Each row comes from the steps of one walk. Every step used is in the known rows, and no mark comes twice. Write the walk behind each row, first mark first.
Known rows:
zele, reset: [  2.0 -19.4 -19.8  -3.0  -4.1  10.9  12.9 -17.3  16.4   1.3  16.4   6.8
   2.5   0.4   5.2   5.8   7.9  -3.0   8.8  -4.1 -14.7]
kego, guvo, rorod, reset, nevi: [ 27.4  16.6 -24.8  11.0  22.8   0.2 -37.3  20.2  19.1 -18.0 -40.5   2.9
 -42.2  25.7 -29.4  -5.2   0.5 -21.8  21.8  19.1 -19.6]
kego, guvo, zele, reset, nevi: [  3.2 -20.3 -20.4   4.3 -16.8  -7.9   1.1 -15.9  23.1  20.8 -29.4  29.0
 -17.8  11.0 -18.1   9.4 -17.4 -26.9  17.8  23.8  -2.1]
nevi, guvo, rorod, reset, kego: [ 49.8  49.5 -26.3  19.8  51.1  -0.7 -35.9  20.2  21.8 -33.4  -9.8 -34.0
 -21.8  18.7  -8.0 -12.8   1.5   0.8  35.7 -31.5 -13.4]
tasab, guvo, zele, reset: [-10.0  19.2 -16.4 -20.2 -15.0 -11.6  30.7  -6.2  21.7  25.7  -0.7   8.1
  -9.9   1.5 -29.1  31.7 -17.0  -7.7 -21.5   7.4 -10.1]
tasab, reset, kego, guvo, nevi: [ 27.4  38.9 -28.0  21.4  43.1  17.7  20.7  20.9  39.4 -15.2 -23.4  30.8
   6.7  28.5  -1.3  12.2  -0.1 -44.6  20.1 -16.8  21.3]
reset, nevi: [  2.9 -21.4  17.5   8.3   4.0  -3.0 -37.3   3.3   9.4  -1.8  -4.2  10.2
  -3.0  27.3  -9.8  -3.9  12.6  -5.0   7.2  20.7   7.5]
rorod, reset, tasab, guvo, kego: [ 30.0  37.6 -23.9   0.1  18.8   8.4  48.5  -9.4  26.2   6.4 -22.5  21.9
 -30.9  12.9 -11.9 -31.3 -24.8  10.9   7.9  -2.5  -3.3]
modug, reset, rorod: [  7.8  -7.3 -21.3 -11.1   1.9   0.3 -22.5  14.3   6.9 -11.2 -23.2   2.7
  36.7  28.8  -4.4   8.5  -1.3  -1.1  43.2 -16.1 -17.1]
rorod, reset, kego: [ 29.8  21.3 -15.8   5.0  36.0  23.3 -12.7   6.5  18.5 -18.7  -4.0  -9.1
  -9.2  22.4  15.8 -37.7  10.2   6.1  31.5 -33.1   8.8]
modug, reset: [ 16.1  -2.9 -17.6   5.7   9.7   4.9 -12.5  20.2  -8.3  -5.8  -9.8 -21.3
  27.8  -5.1   0.9   9.0   2.1  -1.4  12.9 -18.4 -10.4]
zele, guvo, rorod, reset: [ 29.7  45.0 -32.0  -5.2  22.7  -8.0  -9.8  30.4   2.1 -11.7 -17.3 -14.5
 -20.6   8.7 -16.4  -1.8  -0.7  10.2  28.0 -26.4 -22.9]
nevi, guvo, kego: [ 24.0  27.0   5.8   8.5 -12.0 -20.5  13.8  -7.8  -6.8   8.5 -15.2  -0.2
 -12.5 -17.2  -6.6   2.3 -19.8   6.1   4.0  -6.5 -10.0]
reset, nevi, guvo: [  9.7 -11.2  11.0  14.9  15.4 -29.6 -57.9  -1.8   7.2   3.8  -1.9   9.8
  -2.6  28.4  -7.3 -10.6  -3.5  -8.5  12.1  12.9   1.8]
zele, reset, nevi: [  3.5 -41.5  -4.5   5.7  -0.6   7.3 -24.3 -13.8  26.8   0.7  12.2  15.3
   1.3  26.5  -1.8   1.9  19.7  -6.7  16.6  16.2  -6.4]
modug, guvo, zele, reset, nevi: [ -2.8 -35.1  -1.9  21.7 -31.2  14.8 -16.7   1.6   0.0  11.9  -5.8   5.2
  -7.7  22.0   7.1  54.8   4.8   5.9   7.4  34.0   2.4]
tasab, reset: [-10.3   9.5  -9.4 -14.8   4.2  34.7  12.8   5.5  18.0  -1.5   5.1  17.1
  -1.1  19.3  22.0  20.1  11.6 -10.8  -9.4 -15.8   1.9]
kego, guvo: [  3.4   5.7 -20.5  -0.7   4.7 -14.9   6.2  -9.7   5.5   6.3 -17.0  16.3
  -3.3   0.4 -11.0 -14.3 -28.0 -33.6   9.8  11.9   3.3]
tasab, reset, kego: [  7.6  15.7 -10.7  -2.1  28.5  42.6   5.9   3.4  34.8 -15.2  14.2   5.7
  15.7  38.9  22.3   0.0   9.3 -23.3  16.8 -28.2  24.6]
guvo, kego: [ 15.6  16.9   8.6   3.8 -25.3   6.1  35.6  -2.2  -5.1   3.3 -15.6   0.1
 -13.1 -20.7  -6.7  10.0  -4.8   9.2  -0.4   1.0  -2.0]
tasab, guvo, rorod: [  0.4  39.1  -6.1  -5.5  12.4 -19.0  -4.7  20.5  18.2  -7.2   1.2 -19.1
  -8.1  13.6 -54.1  35.7  -9.8 -20.6 -23.3  21.9 -13.1]
rorod, reset, nevi, guvo: [ 19.6   3.9  -3.2   5.3  27.0 -13.6 -64.2   9.4   8.4  -1.4 -15.2  10.2
 -29.9  30.6   8.3 -27.9   8.5  11.9  16.6  -7.1 -13.6]

Which walk is each row?
[ 24.4  -6.3 -43.2   8.8  26.0   4.3  11.1 -29.8  37.3  -5.0   7.4  10.6
  17.5  21.6  -4.7 -28.1 -23.4 -47.0  47.0  -7.0  10.6] | zele, reset, kego, guvo
[  4.1   1.4 -37.7  -4.8 -19.6  -5.0  37.9 -18.9  14.4  21.7 -26.4  19.1
 -16.1 -14.1 -10.4  15.1 -29.1 -23.0  10.8   4.1 -10.8] | kego, guvo, zele, reset
[ 23.6  31.5  -1.9  -3.0 -16.4 -19.8  32.5   0.8 -10.2  16.7 -13.1   7.9
   5.6  -8.7 -15.2  -8.4 -23.1   0.3  22.1 -14.0   4.0] | zele, guvo, kego
[ 25.9   5.8  20.7  16.9  -9.1 -22.9 -23.8  -3.9   2.0   6.8 -18.8   8.4
 -16.7   8.0 -14.7  -2.3  -7.6   0.0  11.9  13.8  -3.0] | reset, nevi, guvo, kego
[ 14.1 -18.8 -34.0  12.8  -3.1  16.2  52.2 -29.3  28.3  10.1 -12.8  19.4
 -11.1  -4.4  11.6   0.6 -17.0  12.8  28.4  -9.1  -2.0] | guvo, zele, reset, tasab
[ -3.7  14.4   5.6  -3.6  -0.7   4.4 -25.4  11.6  19.3  15.1 -21.9  24.3
 -21.4  31.8  10.2  29.4   0.7  -4.4  -6.3  -7.6   4.0] | tasab, reset, nevi, guvo, zele
[ 40.6   9.4 -40.0  32.6  34.6  -6.0  20.2  -0.6  37.1 -10.6 -13.1  18.0
  11.7  10.9 -18.6  -1.5  -4.4 -36.1  39.7  -6.1   5.9] | zele, reset, kego, guvo, nevi
[ 37.1  20.4   7.8   9.9   3.1  -7.3 -26.9   6.5   3.4   2.3 -30.2   9.5
 -42.0  11.0   0.6 -19.7   3.4  19.6  15.2  -5.1 -14.9] | rorod, reset, nevi, guvo, kego
[  0.5  22.6 -12.6   1.8  12.2 -14.6  37.5 -10.5  22.6  20.9 -21.2  18.0
  -9.0  15.7 -22.3  -1.6 -41.0  -2.9  -4.1  10.1  14.0] | reset, tasab, guvo, zele
[ 30.8  60.5 -21.8  -1.1  49.0   5.0 -15.9  26.3  37.0 -26.7  -4.4 -28.6
 -16.7  35.4 -38.2  -3.3   1.3 -15.4   9.0 -11.5  -3.2] | tasab, guvo, rorod, reset, kego
[ 12.3  54.8 -20.3 -14.9  23.5  -2.6  -9.6  30.3  19.2 -12.8 -13.1 -17.1
 -34.0  16.6 -38.7  17.8   1.6  -2.1 -18.0   3.1 -26.6] | tasab, guvo, rorod, reset
[ 23.4  33.0 -10.5  17.5  17.1 -36.5   6.6  32.6  -7.6   8.3 -18.5  15.7
  12.4   0.7 -21.3   9.0  -0.2   3.6  15.0 -14.6   0.9] | zele, guvo, nevi
[ -0.1  22.4 -16.6  -2.2 -15.7 -14.9  25.6  -2.5  -2.1  19.7 -41.8  13.6
 -19.4 -15.7 -15.1   6.6 -35.8 -19.5   0.7   7.0   3.6] | kego, guvo, zele
[ 14.3  13.9  10.9   3.1  -4.6  11.7  -9.5   1.3  20.5   5.8 -13.5  26.1
 -16.8  28.1   8.0  16.0   2.9  -9.8   1.2  -0.6   0.5] | tasab, reset, nevi, guvo, kego
[ 20.6  26.8 -17.5  10.6   9.1  -8.8  18.0  -5.7  15.4   6.5 -32.5   2.3
  -2.6   4.8 -14.4 -14.1 -38.0 -33.3  28.1  -6.4  26.4] | reset, kego, guvo, zele
[ 39.2  22.6 -58.4  20.6  42.4  11.1  18.2  -2.0  28.0 -21.5 -39.1   7.8
 -37.6  11.1 -10.6 -25.5 -25.9 -14.7  41.0  -0.9 -16.4] | kego, guvo, rorod, reset, tasab
[ 42.4  38.6 -21.3  15.0  38.8  25.7 -13.4  24.6  23.8 -38.1 -11.9 -33.8
 -20.1  17.9 -10.3  -6.8  17.9   4.4  30.6 -26.7  -6.4] | guvo, rorod, reset, kego
[ 12.7  37.7 -28.4  -6.6  23.0   0.8  32.1   0.3  25.6  15.6 -31.7  19.0
 -36.5  15.1  -8.0 -18.8 -29.5  16.8   1.0  -7.6   0.4] | rorod, reset, tasab, guvo, zele
[ 33.1  26.3 -36.6   4.2  41.1   8.8  -5.8  -4.6  23.3 -11.7 -20.7   5.1
 -10.4  24.1   4.8 -50.9 -17.3 -28.1  41.3 -20.9  12.1] | rorod, reset, kego, guvo
[ 36.7  10.4 -48.4  18.2  27.8   7.4  10.1 -11.3  42.5 -24.4  -0.3 -12.8
   6.2  17.9 -29.1   3.4 -16.3 -51.0  45.2   1.6  -5.0] | zele, reset, kego, guvo, rorod
[ 14.8  23.5 -26.7  10.1   7.6 -12.5   4.6   9.0   9.4 -11.4 -24.8  -7.9
 -14.7  -3.9 -35.5  17.8 -22.5 -34.6   8.9  17.4 -13.7] | kego, guvo, rorod
[ 23.1   9.3  -4.2  11.8  19.2  14.7 -44.8  29.9  16.7 -25.9 -22.4 -13.0
 -40.0  24.5 -17.1   9.6  30.2  11.1  11.4   8.6 -21.3] | guvo, rorod, reset, nevi
[ 21.6   6.0   5.4  24.0  19.1 -26.5 -59.5  18.0  11.8 -13.7 -10.5 -14.7
 -14.2  24.8 -30.9  19.9   4.3  -9.5  10.4  19.3 -15.9] | reset, nevi, guvo, rorod
[  1.6 -25.8   0.3   3.2 -22.0   7.0  -4.8  -5.8  19.9  13.2 -12.8  12.4
 -15.4  10.4  -7.1  22.5  11.7   6.1   6.9  10.6  -4.9] | guvo, zele, reset, nevi
[-19.3  13.6 -20.0 -37.8 -24.4 -17.6  19.6 -12.8  38.5  20.5 -14.1  33.0
  -2.2  36.4 -33.8  29.3 -20.3  -8.2   6.2   9.1 -16.4] | tasab, guvo, zele, reset, rorod
[ 18.8  18.8   1.5   4.4   5.0 -15.3 -43.8  15.1   1.7  12.0 -39.5   6.7
 -47.9  14.2   3.8  -7.6   0.5  25.7   7.4 -10.2 -10.8] | rorod, reset, nevi, guvo, zele
[ 38.5  30.9 -23.0  34.4  28.4  34.4 -27.0  32.2   4.2 -39.8  -5.3 -39.9
 -11.3  29.6   4.2  24.4  10.4   5.0  31.2  -3.6   1.5] | modug, guvo, rorod, reset, kego
[ 50.6  28.6 -45.3  27.7  42.6   0.7 -15.8  26.4  16.2 -31.3 -24.8 -39.7
  31.6  11.0 -33.2   6.3 -21.8 -48.5  49.7 -12.7  -1.8] | modug, reset, kego, guvo, rorod
[-19.3   5.4 -12.7 -33.0  -3.5  29.3   2.8  -0.6  35.4  -8.7  -7.4  40.4
   6.5  52.8  17.5  18.1   7.8 -12.4  19.8 -13.9  -3.0] | tasab, reset, rorod
